What can hang from each mark
gusefo: megi
teti: gusefo tinos
megi: davem gepigid gusefo
bupi: bidav guto
guto: bidav gusefo
davem: megi
mosamob: bidav gepigid
bidav: gepigid guto
tinos: teti
gepigid: megi
sisub: teti

Each row was made from one small tree. The marks that hang from a mark follow it in brackets, in alphabetical order. Every link used is in the known rows. Write each row's tree.
Known rows
tinos[teti[gusefo[megi[davem gepigid]]]]: [-0.77  1.86 -0.68 -0.72 -0.25  3.70  1.50  1.28 -0.44 -4.82  0.81 -1.28
 -2.04 -0.51 -2.13  1.82 -4.32  1.13 -2.92 -0.51  0.42  2.39 -0.98  0.72]
bidav[guto]: [-0.42 -0.79 -0.31  0.60  0.06  2.49 -0.38  1.36  1.41 -1.66  0.30  0.44
 -1.79 -0.75 -0.61 -1.30 -0.86 -0.74 -0.46 -1.16 -1.81  1.04 -1.24  0.29]
tinos[teti[gusefo[megi]]]: [ 1.78  1.50  0.01 -1.43 -1.40  3.89  0.37  0.65 -0.93 -2.93  0.89 -1.89
 -1.05 -1.05 -1.24  0.69 -4.04  1.33 -1.31 -3.11 -1.35  0.99 -1.79  0.30]
bupi[bidav guto]: [ 0.41 -1.95 -2.50 -0.40 -5.83  0.21  1.10 -0.63  3.59 -2.09  0.12  0.46
 -1.39 -0.55  0.06 -1.59  0.02 -0.73 -0.99 -0.69 -0.14  1.70 -0.88 -0.48]
teti[gusefo[megi[gepigid]] tinos]: [-0.25  3.76 -1.72 -1.51 -2.72  2.66  0.29  0.59  0.83 -3.75  2.67 -0.77
 -1.60 -0.22 -1.48  1.72 -1.55  1.55 -1.78 -2.60 -0.26  0.24  0.02 -0.08]
sisub[teti[gusefo]]: [ 1.98  1.08 -0.21 -1.41 -2.85  2.57 -0.81  0.14 -0.01 -2.85  2.53  0.36
 -1.46 -1.45  0.40  0.95 -0.43  0.30 -0.40 -0.69 -1.02 -1.16 -1.31 -1.97]
davem[megi]: [ 0.01  0.99  0.24 -1.43  0.36  0.87 -0.53 -0.33  0.41 -1.40 -0.30  0.14
 -1.47  0.58 -0.92 -0.33  0.41 -0.40 -0.24 -0.47 -0.90  0.02 -1.06 -0.44]
mosamob[bidav gepigid]: [ 0.30 -0.40 -1.96 -0.66 -0.60  0.37 -0.06  0.78  0.98 -0.68 -0.48  0.34
 -1.02 -1.79  1.99  1.24 -2.14 -0.41 -0.67  0.34  0.46  0.27 -2.65  0.08]
bupi[bidav[gepigid[megi]] guto[gusefo]]: [ 0.62 -1.60 -0.72 -1.61 -3.75  1.23  0.95  1.41  1.63 -4.04 -1.25 -0.96
 -0.75 -2.49 -1.82  2.01 -2.11 -1.06 -0.05 -0.94 -1.14  2.01 -1.75  1.01]
bupi[bidav[gepigid] guto]: [-0.45 -2.05 -1.77 -0.49 -3.03  1.11  0.42  0.26  3.71 -2.31 -0.46 -0.88
 -0.32 -1.46 -0.78 -0.47  0.04 -1.00  0.32  0.21  0.22  2.35 -1.38  0.60]
guto[bidav[gepigid[megi[davem]]] gusefo]: [-0.77 -0.99  1.30 -2.07  3.04  4.38  0.92  2.71 -1.59 -7.01 -2.62 -0.53
 -1.13 -2.57 -2.32  3.00 -2.44  0.14  0.49  0.73 -1.26  2.24 -1.98  1.75]
guto[bidav[gepigid] gusefo[megi]]: [ 0.26 -1.33  1.72 -2.37  1.82  4.83  1.24  2.45 -0.42 -5.03 -0.96 -2.92
  0.02 -1.60 -1.45  2.75 -2.10  0.34  0.33 -1.02 -2.22  2.01 -2.34  2.75]
sisub[teti[tinos]]: [ 0.19  0.93 -1.10 -1.49 -3.23  1.77  0.77 -0.34  0.39 -3.03  1.02  1.57
 -2.29 -0.74  0.42 -1.13  0.85  1.80 -0.78 -0.14 -1.67 -0.89 -0.03 -3.60]
teti[gusefo[megi[davem gepigid]] tinos]: [-1.44  4.02 -2.22 -1.23 -2.94  3.12  1.58  0.84  1.29 -5.56  2.17  0.24
 -2.32  0.78 -2.30  0.63 -2.11  1.50 -2.03 -0.99  0.44  0.85  0.18 -0.18]
gusefo[megi[davem gepigid]]: [-1.80  0.85 -0.80  0.37  0.35  2.74  1.84  0.30  1.91 -4.67 -0.23 -1.38
 -2.44  0.91 -0.99  0.96 -1.11  0.29 -1.72  0.28  0.03  1.77  0.04  0.50]
tinos[teti[gusefo[megi[davem]]]]: [ 0.54  1.66 -0.30 -1.25 -1.57  4.36  1.56  1.01 -0.66 -4.77  0.23 -0.93
 -1.85 -0.07 -2.21 -0.34 -4.59  1.36 -1.46 -1.88 -0.81  1.65 -1.56  0.31]
davem[megi[gepigid gusefo]]: [-0.24  1.59 -0.80  0.05  0.92 -0.42 -1.05 -0.32  0.45 -2.36  2.12  1.24
 -2.11 -0.51 -1.05  2.95  1.14 -1.27 -3.25  1.03  0.51  0.82 -1.12  1.70]
bupi[guto[bidav]]: [ 0.04 -3.06 -1.54 -0.61 -1.51  2.26  1.11  0.13  1.42 -2.51 -0.52  0.09
 -1.00 -2.13 -0.06  0.25 -0.10  0.26 -0.10 -0.53  0.02  1.97 -1.09  0.90]
bupi[guto[bidav[gepigid[megi]] gusefo]]: [ 0.75 -2.55  0.22 -1.79  0.31  3.14  0.71  2.06 -0.28 -4.25 -2.11 -1.23
 -0.39 -3.66 -1.74  3.76 -2.56 -0.25  0.70 -0.85 -1.12  2.43 -2.00  2.43]
sisub[teti[gusefo[megi] tinos]]: [ 1.46  3.11 -1.17 -2.47 -5.26  3.68  0.62 -0.07  0.34 -3.96  2.24  0.36
 -1.69 -0.16 -0.63 -0.21 -1.00  1.81 -1.47 -3.06 -2.41 -1.44 -0.61 -2.98]
mosamob[gepigid]: [-0.13  0.20 -0.93 -0.55  0.73  1.36 -0.18  0.76  1.11 -0.77 -0.05 -0.09
 -1.29 -1.44  1.20  1.53 -1.84  0.05 -0.22 -0.67  0.60  0.47 -0.73  0.30]
megi[davem]: [-0.82  0.40 -0.80 -0.03 -0.22  2.15  1.02  0.44  0.95 -4.09 -0.32  0.62
 -2.34  0.07 -0.59 -1.28 -0.82  0.28  0.34  0.90  0.09  0.89 -0.50 -0.26]

Write each row's tree
[-0.26 -0.74  1.22 -0.88  0.79  4.45  0.69  3.96  1.04 -3.40 -0.09 -2.18
 -0.81 -0.47 -2.43  0.76 -3.04 -0.62  0.06 -2.09 -2.97  1.84 -2.34  2.93]	bidav[gepigid guto[gusefo[megi]]]
[ 0.45 -2.33 -1.16 -1.66 -4.19  0.86  0.97  2.11  2.64 -3.30  0.27 -0.96
 -0.37 -1.32 -1.34  0.68 -1.74 -0.89  0.30  0.61 -0.30  2.45 -1.91  2.06]	bupi[bidav[gepigid] guto[gusefo]]
[ 0.01 -1.53 -1.21 -0.60 -2.82  1.39  0.19 -0.26  3.00 -2.82 -1.86 -1.14
 -0.79 -2.54 -1.03  0.57 -0.35 -0.98  0.05 -1.47 -0.62  2.16 -1.23 -0.26]	bupi[bidav[gepigid[megi]] guto]
[ 0.40 -1.66 -1.65 -1.11 -1.44  1.08  0.29  3.68  0.52 -1.08  0.45  1.39
 -1.24 -1.69  0.64  1.49 -4.50 -1.29 -1.45 -0.08 -0.98  1.29 -3.81  1.94]	mosamob[bidav[guto[gusefo]] gepigid]
[-0.32  4.13 -1.89 -1.89 -4.29  3.79  1.47  0.90  0.88 -5.42  1.13  1.00
 -2.24  1.08 -2.38 -1.29 -2.32  1.67 -0.57 -2.35 -0.64  0.06 -0.32 -0.78]	teti[gusefo[megi[davem]] tinos]
[-0.32 -1.61 -1.53  0.28  0.82  2.79  0.67  0.71  0.83 -5.73 -1.68  1.34
 -1.67 -3.57 -2.45  2.67 -0.69 -0.78 -1.12  0.38  0.33  3.08 -1.73  2.68]	bupi[guto[bidav[gepigid[megi[davem gusefo]]]]]
[-0.45 -3.32 -1.01 -0.54  1.04  3.11  0.44  1.02  1.78 -2.56 -1.11 -1.45
 -0.09 -3.01 -0.87  1.16 -0.11 -0.08  1.06  0.20  0.30  2.52 -1.87  1.97]	bupi[guto[bidav[gepigid]]]
[-0.43 -1.53 -2.18  0.10 -0.22  1.28 -0.44  2.03  1.69 -0.06 -0.28  1.16
 -1.15 -1.66  1.09  0.12 -2.54 -1.42 -1.44 -0.35 -0.48  1.20 -3.26  0.53]	mosamob[bidav[guto] gepigid]
[-1.25  3.43 -1.86 -1.79 -4.12  3.41  1.66  0.37  0.80 -5.80  2.41  1.00
 -2.63  0.38 -1.47  1.00 -1.14  1.54 -2.80 -0.54 -0.38  0.03  0.08 -2.48]	sisub[teti[gusefo[megi[davem gepigid]] tinos]]
[-1.08  0.85 -1.68  1.31  0.27  0.65  0.66  0.63  1.05 -4.93  1.87  1.75
 -3.15 -0.91 -0.74  2.22 -0.11 -0.58 -2.68  2.21  1.25  1.75 -0.37  2.22]	megi[davem gepigid gusefo]
[ 0.75 -0.49  0.72 -0.21  3.34  3.20 -1.00  0.41 -0.85 -4.79 -0.90  0.00
 -0.94 -4.27 -0.91  3.70  0.24 -0.48 -0.96 -0.95 -1.14  1.53 -1.92  2.29]	guto[bidav[gepigid[megi[gusefo]]]]
[ 0.31  0.19  0.14  1.39  2.25  2.76 -1.77  1.54  0.47 -3.23 -0.24  0.68
 -1.75 -3.11 -1.87  1.84 -0.93 -1.54 -1.29 -1.75 -1.85  1.53 -2.11  2.21]	bidav[gepigid[megi[gusefo]] guto]
[ 0.61  1.73 -0.84  0.72 -0.60  1.64  0.26 -0.11 -0.02 -5.54 -0.33  2.44
 -3.32 -1.23 -1.15  1.39 -0.88 -0.46 -1.60 -0.47 -0.70  0.74 -0.57  0.33]	gepigid[megi[davem gusefo]]
[-0.05 -2.63 -0.95 -1.39 -1.98  2.66  2.77  1.81  1.03 -4.16  0.32 -1.96
 -1.22 -1.40 -1.22  3.63 -2.32  0.28 -2.50 -1.02 -0.61  2.82 -1.12  2.69]	bupi[guto[bidav gusefo[megi[gepigid]]]]
[ 0.58  1.15 -2.45  0.19 -1.01  0.22  0.15  0.60  0.24 -3.85 -0.91  3.10
 -2.59 -2.57  0.51  2.84 -2.85 -1.25 -2.64  0.48  0.44  0.76 -2.73  0.75]	mosamob[bidav gepigid[megi[davem gusefo]]]
[-0.39 -1.30  0.86 -0.60  1.76  3.18 -0.23  4.08  0.61 -2.96  0.48 -0.89
 -0.92 -1.69 -2.00  0.69 -2.26 -0.81  0.79 -0.13 -1.82  1.61 -2.42  2.81]	bidav[gepigid guto[gusefo]]
[-0.86  0.38 -0.26  1.31  2.15  3.32 -0.66  2.02  0.78 -5.10 -0.78  1.89
 -2.52 -2.27 -2.80  0.89 -1.07 -1.52 -1.24 -0.56 -1.15  2.06 -1.81  2.19]	bidav[gepigid[megi[davem gusefo]] guto]
[-1.28 -0.33  0.71 -0.59  1.86  3.82  0.37  3.72 -0.29 -5.33 -1.93  0.26
 -1.98 -1.38 -3.16  0.92 -3.48 -0.95  0.45 -0.29 -2.08  2.14 -1.92  1.85]	bidav[gepigid[megi[davem]] guto[gusefo]]
[-0.05 -1.91  1.48 -2.15  2.77  3.56  0.40  2.77 -0.97 -4.40 -0.25 -1.55
 -0.13 -2.80 -1.11  2.72 -1.48  0.25  0.99  0.75 -1.20  1.91 -2.19  2.90]	guto[bidav[gepigid] gusefo]
[-0.58 -1.28 -1.22 -1.61 -3.72  1.52  1.84  1.74  1.95 -5.88 -1.81  0.18
 -1.33 -1.29 -2.76  0.97 -2.69 -1.11 -0.04  0.49 -0.56  2.80 -1.50  0.86]	bupi[bidav[gepigid[megi[davem]]] guto[gusefo]]
[-1.29 -2.49 -1.65 -1.26 -2.09  3.07  3.65  2.22  1.13 -5.97 -0.43 -0.77
 -1.83 -0.66 -2.02  2.90 -2.92  0.29 -2.65  0.36 -0.10  3.71 -0.98  2.77]	bupi[guto[bidav gusefo[megi[davem gepigid]]]]
[-1.00 -1.05 -0.59 -0.64 -3.02  2.59  1.65  2.23  2.19 -3.97  1.32 -0.85
 -1.73  0.14 -1.31  0.97 -1.90 -1.23 -3.99 -1.79 -2.21  2.80 -1.57  1.43]	bupi[bidav[guto[gusefo[megi[gepigid]]]]]
[-0.03 -1.33 -0.18  0.46  1.87  2.65 -1.18  1.59  0.87 -2.40 -2.15 -0.59
 -0.84 -2.91 -0.76  0.43 -1.60 -1.52  0.23 -0.99 -2.15  1.09 -3.22  0.40]	mosamob[bidav[gepigid[megi] guto]]
[-1.07  1.23 -1.01 -0.30  0.86  2.07  0.39  0.41  0.39 -3.19 -2.18  1.00
 -2.41 -1.36 -0.11  1.77 -2.88 -0.06 -0.68 -0.89  0.23  0.99 -0.46 -0.66]	mosamob[gepigid[megi[davem]]]
[-0.67 -0.59  0.21 -0.08 -0.19  3.02  1.32  2.81  0.88 -3.38  1.10 -1.44
 -1.96  0.12 -1.59  2.01 -2.80 -0.63 -2.82 -1.56 -2.12  2.04 -1.24  2.47]	bidav[guto[gusefo[megi[gepigid]]]]
[-1.10 -0.21 -1.02  0.93 -0.41  2.67 -0.39  1.16  2.08 -5.61 -0.98  2.34
 -2.27 -1.99 -2.47  0.03 -0.43 -2.12 -2.57 -0.24 -1.48  2.95 -2.06  1.10]	bupi[bidav[gepigid[megi[davem gusefo]] guto]]
[-0.07 -0.80 -1.65  0.29  0.13  1.43 -0.66  1.24  0.72 -0.70 -1.96  1.30
 -1.60 -2.67  0.71  1.21 -3.14 -1.62 -1.81 -1.88 -1.19  0.83 -2.93 -0.43]	mosamob[bidav[guto] gepigid[megi]]
[-0.58 -0.30  0.19  0.00  3.21  3.65 -0.11  0.74 -0.67 -6.62 -1.64  1.18
 -1.70 -3.47 -1.80  2.94 -0.13 -0.51 -0.98  0.63 -0.58  2.49 -1.76  2.04]	guto[bidav[gepigid[megi[davem gusefo]]]]
